Each row comes from the steps of one walk. Every step used is in the known rows, and no mark comes twice. Write the walk behind each row, first mark first.
In the rows, zero is written as 128.
Known rows:
libof -> rivu -> patom -> fafanez -> zafaka -> zirus: [134 143 173 112  82 149  72 131 119 108  70  54 199 188 111  67 162 107
 134 121 119 122  87 148 151 139 102  49 206 115 155 108 139 138 108 157
 148 157 151  73 165 137  92 126]
petozek -> zirus -> patom: [ 77 123 108 121 105 125 139 114 139 138  62 130 156 119 114 134 117 158
  78 131 190 170 112 151 102 134 122 131 141  98 166  93 142 124 123 140
  67 139 129 105 121 125 122 142]
petozek -> zirus -> rivu -> patom -> zafaka -> libof: [ 74 136 111 113 104 153 104 129 145 169  82 131 149 144  96  80 112 115
 105 111 200 151 107 121 113  97 112 108 180 111 146 104 129 114  71 145
  90 139 163 104 156 130 130 141]
zafaka -> libof: [148 146 120 131 104 178 169 124 126 130 154 151 127 169 100 113  80 106
 141  88 138  94  92 108 133 150 129 119 144 117 127 130 166 109 117 131
 114 143 109 139 123  91 111 118]
rivu -> patom -> fafanez: [137 103 150 153 107 128 125 149 145 100  79  65 166 139 139  63 125 118
 124 114 114 143 102 131 171 132 152  92 156  95 166 120 101 135 101 139
 138 176 143  75 143 142 131  79]
rivu -> patom -> zafaka: [136 123 166 130  95 131 113 156 132 124 101  76 135 130 150  78 137 110
 131  97 144 120 137 129 128 101 152  87 153 127 168 142  90 151 115 148
 170 113 121 122 131 119 145  68]
petozek -> zirus -> rivu -> patom: [ 69 123 112 108 121 140  91 124 157 158  70 132 155 125 103  85 123 119
 103 132 193 177 115 127 119  98 110 120 170 103 139  97 123 118  77 131
  84 156 166  89 156 139 137 159]
rivu -> patom -> fafanez -> zafaka -> libof: [158 120 156 135  96 160 152 167 137  98  96  58 169 154 118  56 127 106
 128 109 131 140  93 154 159 143 146  86 169  83 167 119 110 134  86 137
 137 183 148  54 136 124 118  71]
rivu -> patom: [137 106 158 119 123 124 115 135 155 110  93  91 136 122 147  76 135 100
 136 113 133 141 123 125 146 119 158  98 151 107 157 132 100 144 126 117
 150 158 121 102 129 114 151  90]
libof -> zirus -> petozek: [101 123 125 115 161 137 155 166 181 147 131 114 126 188 126  70 105 167
 144 170 145 127 151 103 133  94 171  94 144 129 143  99 109 135 138 120
 135  75  84  93 129  80 140 125]
libof -> zirus -> zafaka -> patom: [ 86 127 144  96 139 171 120 134 129 120 138 120 121 151 153 114 126 162
 163 143 141 105 111 125 117 132 138 153 147  60 160 122  97 158  77 174
 141 145  68  73  94  56 154 100]
zirus -> rivu: [108 147 114 119 129 138  95 107 116 147 126 154 149 150  98 110 123  89
 159 130 141 163  94 116 113 106  74 114 124 132  96  93  95 120  89 156
 125 162 161  98 152 147 118 162]
libof -> rivu -> patom: [125 138 168  91  75 136  62 113 129 121  80  97 179 164 129  74 153  89
 138 117 123 124  98 121 142 133 116  59 194 119 141 119 142 130 122 128
 157 139 126  97 152 127 125 134]
zirus -> rivu -> patom -> zafaka: [113 143 140 121 110 138  85 125 117 146 109 118 150 149 115  74 132  72
 167 110 155 157 102 116 114  86  94  88 142 130 123 108  68 141  77 166
 153 147 154  94 153 139 132 116]
rivu -> patom -> fafanez -> zafaka -> libof -> zirus: [159 118 163 129 116 162 155 169 143  99  99  49 173 172 121  48 120 120
 128 123 133 135  94 149 159 135 158  82 175  83 175 114 108 143  84 149
 136 176 131  36 131 106 125  70]
rivu -> patom -> zafaka -> zirus -> petozek: [125 122 163 149 120 132 120 162 148 125  86  64 123 152 144  62 134 122
 142  96 147 106 153 124 124  91 159  82 160 147 169 133  89 163 134 156
 178  95 117 142 147 117 123  67]
libof -> rivu -> patom -> zafaka -> zirus -> petozek: [110 152 170 108  72 136  67 138 126 134  76  77 172 189 122  60 150 102
 144 109 130  99 120 120 128 107 118  43 200 150 150 120 127 135 131 150
 176  92 128 130 169 128 105 118]
zafaka -> zirus -> patom -> fafanez -> rivu: [123 123 147 174 163 135 135 108  90  86  74  67 166 172 126 139 125 160
 130 105 126 129  89 140 114 159 111 109 142 129 183  77 138 168 166 211
 119 154 116 112 121 127  57 114]
patom -> zafaka: [122 151 142 141  89 133 126 154  96 147 141 111 123 135 134 130 137 139
 123 110 143  95 148 134 103 104 120 105 128 161 146 149 112 141 116 172
 160  62 133 156 135 136 120  92]
zafaka -> rivu -> patom: [128 127 151  80  92 111  69 123 126  95  75 126 144 170 122  69 123  76
 150 100 137 144 114 115 119 108 102  85 171  84 173 133  83 125 126 140
 173 169 129 110 129 133 141 126]
zafaka -> zirus -> patom -> fafanez: [123 128 133 186 162 130 139 105  99  91  70  76 153 177 117 137 123 160
 133 110 126 131  92 145 125 147 109 116 120 137 172  87 120 173 157 220
 120 158 117 125 124 134  66 118]
fafanez -> libof -> rivu -> patom -> zafaka -> zirus: [184 133 176 106 104 140 103 142 123  99  56 104 157 175 114  62 211  95
 115 104 129  90 121 147 106  87 123  44 131 127 147 121  97 139 100 184
 152 122 128 109 160 144 132 146]
petozek -> zirus -> zafaka -> patom: [ 43 124 106  98  86 159 113 133 136 143  83 142 119  96 129 134 129 166
 104 119 183 125 123 143 102 141 118 179 173  51 155 127 127 114  53 136
  83 160 131 116 118 115 136 134]
fafanez -> patom -> zafaka: [175 127 179 124  98 153 103 143 125 117 112 108  91 142 130  92 137 150
 134 140 146 103 152 156 132  87 139 129 142 150 137 132  97 168 113 147
 148 127 133 139 140 143 128 112]
fafanez -> zafaka: [168 148 151  93 117 153 157 166 116 130 143  90 138 135 100 124 163 122
 126 149 153 141 133 188  92 135 114 119 146 111 124 127 112 131 111 121
 132 130 149  75 123 114 108 120]
zirus -> patom: [125 136 136 132 101 114 159  96 105 104  90 131 160 133 130 148 123 129
 129 118 145 166  86 148 104 154 113 114  97 105 145  98 106 147 157 161
 117 156 109 106 100 116 113 112]
petozek -> zirus -> zafaka: [ 59 110 104 108 110 149 106 106 142 145  80 131 117  83 126 142 124 156
  98 143 193 127 126 148 111 129 121 166 163  74 151 117 138 117  72 134
  77 150 141 130 135 122 136 131]
zirus -> petozek: [ 96 132 108 129 109 114 162 167 179 153 113 137 120 150 110  81 104 137
 136 146 140 130 159 114 127 104 149 109 142 134 111 109 102  99 145  80
 137  81 134 151 145 131 112 128]
zirus -> zafaka -> libof -> patom -> fafanez: [138 115 114 117  66 181 144  84  99 103 120 128 121 132 117 159  98 125
 175  79 138  75  85 130 137 173  92 159 140  67 129 119 141  97  64 159
 120 206 136 152 137  89  95  92]

Which walk is each row?
[ 85 148 117 116  68 149 150 124 118 132  60 108 196 160  85 115 113 157
  75 128 189 160  75 166 115 159 106 102 172  88 172  82 158 115  93 159
  61 157 150  76 133 128  91 136]	petozek -> zirus -> patom -> fafanez -> zafaka -> libof -> rivu
[ 94 133 129 118  69 166 127 141 106  96 102 139 130 112 138 124 150 146
 149 105 123  94  90 152 115 155 106 170 126  24 144 129  72 123  26 181
 131 198 124  93 111 127 120  91]	zirus -> zafaka -> patom -> fafanez -> libof
[186 119 119 129  90 140 143 147  90 105 103  74 172 194  89 144 159 151
 162  78 111 138 109 147 136 162  63 121 141 141 122  85 133 112  89 165
 124 183 188 108 169 144  53 141]	libof -> patom -> fafanez -> zafaka -> zirus -> rivu
[105 153 138 165 123 132 132 168 117 149 122  87 105 172 124 111 130 159
 137 106 144  80 168 126 102  90 130  99 142 190 151 135 109 152 145 182
 171  34 127 189 155 134  87  96]	patom -> zafaka -> zirus -> petozek
[180 135 155  95 100 132 111 131 123 107  79 141 158 161 106  87 204  98
 109 124 124 103 117 144 110 100 114  65 114 117 118 115 113 115  95 158
 126 128 133 107 152 152 134 171]	fafanez -> libof -> rivu
[127 139 138 124 115 144 104 134 122 126  96  98 178 159  95  62 134  80
 160 131 141 178  79 139 131 107  91  86 151 101 122  86  72 129  65 160
 133 193 178  45 158 153 116 126]	zirus -> rivu -> patom -> fafanez -> zafaka
[104 112 153  80 144 150  84 104 134 105 107 108 123 163 150  94 115 129
 165 151 151 114 113 119 120 111 130 115 155  63 181 116  85 155  93 176
 155 159  75  79 113  68 158 107]	libof -> zirus -> zafaka -> rivu -> patom
[ 70 120 102 108  99 174 124 101 143 147  91 142 116 102 112 138  99 146
 102 124 196 109 111 142 119 136 123 163 171  72 154 121 157 104  64 134
  74 157 137 140 132 100 125 125]	petozek -> zirus -> zafaka -> libof
[171 133 183 105  86 142  77 135 115 107 101 117  92 166 119  79 129 132
 146 129 148 107 152 148 122  83 115 117 154 132 148 133  86 164 112 160
 166 138 135 140 141 149 125 124]	fafanez -> patom -> zafaka -> rivu
[ 85 125 114 110 113 146 107 143 148 154  67 102 172 139  91  76 131 129
  96 137 193 185 104 147 123 109 105 113 179  92 144  89 118 119  55 139
  82 170 182  59 161 153 122 150]	petozek -> zirus -> rivu -> patom -> fafanez -> zafaka
[205 149 143  85  84 184 188 162 105 126 159 100 142 176  78 132 137 117
 148  91 152 119 111 167 101 164  99 116 158 115 118 118 150 109 104 120
 124 158 145  98 130  79  87 120]	fafanez -> zafaka -> libof -> patom
[139 161 144 135  57 145 171 117  84  98  87  97 209 178  94 125 120 133
 122 121 139 158  52 172 118 175  91  80 130  88 154  78 122 132 118 187
 104 177 135  55 115 126  73 104]	zirus -> patom -> fafanez -> zafaka -> libof -> rivu
[161 152 151 114 162 166 128 148 105 130 125  79 135 167  82 119 168 116
 150 140 157 142 117 179  86 121  82 113 148 135 119 106 103 157 107 171
 136 146 153  83 144 115  82 144]	fafanez -> zafaka -> zirus -> rivu
[121 149 145 165 133 139 114 150  94 139 128  84 109 161 131 131 141 156
 134  97 140  76 155 135 105 103 116 109 137 186 162 142 118 165 132 206
 169  62 122 179 141 130  95  99]	patom -> zafaka -> zirus
[118 136 128 161  89 115 166 109  96  94  76 107 189 148 119 134 112 149
 120 124 125 165  66 151 129 161 108 104  98  96 160  82 103 139 127 183
 103 173 131  81 110 146  91 102]	zirus -> patom -> fafanez
[176 104 106 135  72 122 147 138 104 104 105  98 166 175 114 152 144 158
 150  69  94 125 116 129 160 167  89 126 133 134 128  98 146  96 103 142
 122 174 171 133 161 149  81 131]	libof -> patom -> fafanez
[126 126 142 166 170 128 133  96 105  98  78  88 129 163 121 147 130 148
 142 109 138 130 105 142 105 141 112 118 114 146 157 100 122 176 171 201
 129 146 100 143 119 112  81 130]	zafaka -> zirus -> patom
[153 121 126 151 136 140 150 157 126  98  88 108 180 185 103  75 151 150
 108 145 113 130  96 138 149 105 123  87 101  99 147  86  87 124  59 200
 107 161 154  48 152 164 120 137]	patom -> fafanez -> libof -> zirus -> rivu
[110 157 141 162 137 145 100 139  84 147 126  94 120 173 117 122 139 134
 151  99 150  95 137 126  93  90  90 102 132 187 144 125 101 163 115 218
 167  75 140 164 156 138  92 112]	patom -> zafaka -> zirus -> rivu
[ 82 158 122 141  68 151 149 200 110 116 124 127 165 170 124 100 134 166
 127  86  96 125  95 126 133 163 116 151 150  61 144 132 107 125  71 163
 131 167 129  70 109 147 108 107]	zafaka -> patom -> fafanez
[122 123 142 150 188 142  84 112 122 119  84  89 128 174 112  93 136 106
 166 107 137 135 107 118 121 104 103 106 150 149 134  98 107 165 126 188
 147 161 133 126 156 127  98 142]	zafaka -> zirus -> rivu -> patom
[ 69 119 105 121 117 137  97 129 151 153  60 118 166 137  99  79 121 128
  98 132 185 176  99 127 132 106 112 111 175  99 148  87 124 114  64 143
  79 166 177  78 162 155 128 155]	petozek -> zirus -> rivu -> patom -> fafanez
[115 161 143 113  67 117  89 146  83 133 121 128 126 171 124 114 127 118
 137  97 145 101 142 125  88  96  85  89 147 143 165 149  93 129 114 181
 181  75 137 158 137 148 114 111]	patom -> zafaka -> rivu
[113 124 143 119 167 149 107 132 145 128 113  94 165 199 124  59 115 123
 157 157 138 156  95 107 147  95 132  84 147 110 154  81  92 155  86 178
 134 152 111  32 135  96 146 126]	libof -> zirus -> rivu -> patom -> fafanez
[190 118 123 107  58 127 144 156  89  97 106  90 173 190  99 140 152 145
 151  76 105 134 115 149 136 167  67 117 148 116 135 100 133  93  91 147
 129 184 185 108 157 146  69 140]	libof -> patom -> fafanez -> zafaka -> rivu
[162 120 121 132  85 122 139 156 104 127 115  91 123 187 120 152 150 161
 165  53 122  91 164 117 115 129  94 119 136 188 132 118 135 117 140 156
 161  90 147 198 163 120  76 122]	libof -> patom -> zafaka -> zirus -> petozek
[ 88 114 110 120 121 137 104 136 152 146  51 125 167 138  96  65 137 124
  89 130 184 170 107 135 126  94 115 105 155  93 145  85 109 113  55 152
  77 170 177  71 163 162 136 161]	petozek -> zirus -> rivu -> patom -> fafanez -> libof
[126 128 150 106 161 160 114 145 136 133 123  84 171 197 115  56 129 125
 155 163 150 160  98 126 130  97 128  80 153 103 152  80  88 157  80 180
 136 154 117  13 135  93 139 124]	libof -> zirus -> rivu -> patom -> fafanez -> zafaka
[153 116 161 136 102 143 140 169 140  98  85  49 171 143 125  63 141 116
 124 124 126 149 103 161 154 133 144  86 161  89 164 118  95 141  89 138
 140 180 153  51 139 138 123  74]	rivu -> patom -> fafanez -> zafaka
[ 54 130 113  99  64 160 103 141 132 130  61 136 151 120 115 112 154 166
  90 123 172 114 108 151 110 139 106 151 174  39 161 116 122 107  30 160
  80 168 149  92 138 138 124 142]	petozek -> zirus -> zafaka -> patom -> fafanez -> libof -> rivu
[ 86 149 136 127  70 160 139 198  95 110 136 117 182 167 137 101 133 165
 124  76  96 129  94 116 121 179 118 143 182  50 163 114 130 123  76 156
 127 162 126  52  99 140  93 102]	zafaka -> patom -> fafanez -> rivu
[ 60 112 116  87  92 140  74 100 143 129  54 132 126 102 121 113 118 134
 108 129 197 137 121 142 111 118 111 145 184  53 172 122 117 111  70 139
 100 171 143 122 135 124 140 135]	petozek -> zirus -> zafaka -> rivu -> patom
[169 124 124 130  94 133 116 132  79 130 120  97 132 187 116 158 158 145
 175  49 122 102 144 118 108 131  70 120 129 185 126 109 131 125 119 183
 155 115 155 186 167 129  77 138]	libof -> patom -> zafaka -> zirus -> rivu
[ 57 120 106 110  83 157 124 143 138 131  69 138 133 103 122 117 144 169
  90 120 173 119 115 154 112 132 117 168 154  38 160 118 115 110  33 158
  78 170 144  98 128 139 129 128]	petozek -> zirus -> zafaka -> patom -> fafanez -> libof
[115 129 121 113  94 184 133  81 112 116 131 144 107 111 122 145  90 110
 167 109 153  77  88 131 125 154 115 157 140  68 127 133 129 115  74 154
 122 181 113 149 117  77 116  91]	zirus -> zafaka -> libof
[117 126 140 138 146 137 155 124 125 106 104  93 175 189 134 109 109 173
 132 156 134 148  89 133 136 137 144  98 114 101 179  77 112 164 128 194
 117 137  81  44  98  87 125 109]	libof -> zirus -> patom -> fafanez
